Each row was made from one small tree. The marks that hang from a mark follow it in brackets, in the order of their numbers. Every link used is in the known rows. Write each row's tree.
Known rows
q_269[q_31 q_714]: [ -2 -29  38  11   4  58  20  51   3   5  22 -12  23 -37   3 -14 -59 -16
   5  14]
q_714[q_31 q_531]: [  8 -28 -65  16 -16  51  40   4  17   9 -35 -27  -1   1  24  50  45 -31
  -3   8]
q_438[q_31]: [-36   1  -6 -15  -2 -22  21  -5  13  20 -24  -3  91  -5  16  29  10 -35
  -8  35]
q_949[q_16 q_269[q_714]]: [ -7 -13 -10 -21  -2  13   4   9   8   6  10 -12  48  -9  -4   2 -94  48
   1  -1]
q_438[q_31[q_966]]: [-52  -9 -28 -16  -2 -50 -17 -36  11  13 -19  13  80  13   7  31  19 -14
  -3  31]
q_31[q_438 q_966[q_228 q_332 q_763]]: [-18  55   0 -28  11 -91 -55  -1 -13  13 -37  10 -59   9 -57 -42  37  -6
 -31  19]
q_714[q_531]: [ -2 -37 -43   5  -2  22  33   1  17  16 -38 -21  19  -3  10  16  26 -30
 -16  11]
q_949[q_16 q_269[q_31[q_438] q_714]]: [  27  -13   53   -2   -1   32   20   17   -1  -21   46   -8   29  -19
   19    9 -100   14   19   -5]
q_438[q_31[q_966[q_332]]]: [-52   5 -25 -17  -4 -74 -23 -27   2  18 -42  15  46  14 -25  22   4   9
  -6  24]
q_31[q_438 q_966[q_228 q_763]]: [-18  40  -3 -24  12 -71 -46  -9  -4   9 -13   8 -26  10 -25 -35  56 -29
 -29  29]
q_269[q_714[q_31[q_438 q_966] q_531] q_949[q_16]]: [ 48   4  -2  36  -9  46  25 -17   1 -28  20   1 -36  12  27  26  29  23
  24 -50]
q_457[q_438]: [ -8  -7  27   5   6 -14  19  -8   1  11  -9   5  43 -29  18  31  40 -73
 -13  49]
q_714[q_31[q_438 q_966[q_228]]]: [ -6  32 -26  21  -7 -44  -5 -27  -3 -10   1   1 -16   3   2  15  71 -52
 -10  36]
q_714[q_31[q_966[q_228 q_332 q_763]]]: [-32  39 -66 -27  -2 -44 -54  15  -8  23 -41  -7 -70  10 -56 -29  37  24
 -25  11]
q_949[q_16 q_269]: [-17 -16 -41 -35  -5 -23   8 -21  10  13 -14  -3  74   3   2   2 -57  23
  -7   9]
q_31[q_438]: [  1  15  34   4   0 -39  28 -13   5   5 -21  10  54 -11  16  17  23 -76
 -13  34]
q_269[q_31[q_438] q_714[q_531] q_949]: [ 49 -29  67  52   6 109  54  29  -6 -19  44 -13 -14  -4  37 -27 -16 -11
  22 -34]
q_714[q_31[q_438 q_966] q_531]: [ 16 -15 -41  27 -17  -3  17 -39  11 -14 -22  -5 -24  23  30  70  73 -43
   7   7]
q_457[q_438[q_31[q_966[q_228 q_763]]] q_660]: [-38  25  32 -20  21 -46 -41  -2  -8  12   6  19 -37 -11   3  11  96 -32
 -27  35]

Which tree is each row?
[  5 -62 -51 -38   3  65 -44  22   9  -4  21 -25 -46  16  -8  -5 -83 106
  16 -45] | q_949[q_16 q_269[q_31[q_966[q_763]] q_714[q_531]]]
[ 44  41  52  23  -8  38  48  17  -4 -15  22   7  16 -17  28   3  -4  -5
  18 -28] | q_269[q_714[q_31[q_438]] q_949[q_16]]
[-17  41   3   8   5 -92 -24 -23 -12   2 -23  11 -27   1 -47 -28  35 -35
 -24  31] | q_31[q_438 q_966[q_228 q_332]]
[ 12  15 -40 -12 -12 -30 -24  -8   1   3 -59  -3 -86  33 -13  48  65   4
  -3 -12] | q_714[q_31[q_438 q_966[q_332 q_763]] q_531]
[  0   3  52  24   5 -24   5 -24 -22  -8  15  34   4  16  -4 -52  -9  -6
  14 -18] | q_269[q_31[q_438 q_966[q_332]] q_949]
[ 32   5  59   7   6  18  53   3  -5  -9  26  17  45 -20  27 -41 -10 -29
  10 -25] | q_269[q_31[q_438] q_949[q_16]]
[ -4  15   5  19 -16 -26 -27 -27 -13 -15   9   6 -21  35  -7  42 -53  38
  21  11] | q_949[q_269[q_714[q_31[q_438 q_966[q_332]]]]]
[ 48 -44  19  10  -4  79  34  19   6 -25  37 -29 -12  -7  26  26 -73  29
  21 -26] | q_949[q_16 q_269[q_31[q_438] q_714[q_531]]]
[ 19 -17  48   8   8  74  37  45  -4   0  43   2  31 -36   7 -61 -69  28
  15 -39] | q_269[q_31 q_714 q_949[q_16]]
[ 13  20 -58  -3  -3   0 -23  -3   4  -2 -20 -22 -87  23  -3  18  95 -15
 -14   5] | q_714[q_31[q_438 q_966[q_228 q_763]] q_531]
[ 24 -55  -8  20   5  86  15  14   1 -14  37  -7 -22  -5   7 -34 -39  61
  21 -62] | q_269[q_31[q_966] q_714[q_531] q_949[q_16]]
[-19   7 -25 -21  -5   9 -47  25   5  11 -10   1 -28   6 -10  20  -7  26
   2   4] | q_269[q_714[q_31[q_966[q_763]]]]
[  3 -25  21   6   8  45   2  15  -6  -8  46  16  16 -15  -2 -56 -63  47
  20 -41] | q_269[q_31[q_966] q_714 q_949[q_16]]
[ 26  -1  68  20   7  20  11   0 -11 -26  54  25   9 -13  14 -38 -41  13
  24 -37] | q_269[q_31[q_438 q_966] q_714 q_949[q_16]]
[-55  41 -42 -46  10 -73 -62   6  -5  29 -40  -3 -13  14 -57 -28  25  34
 -27  20] | q_438[q_31[q_966[q_228 q_332 q_763]]]
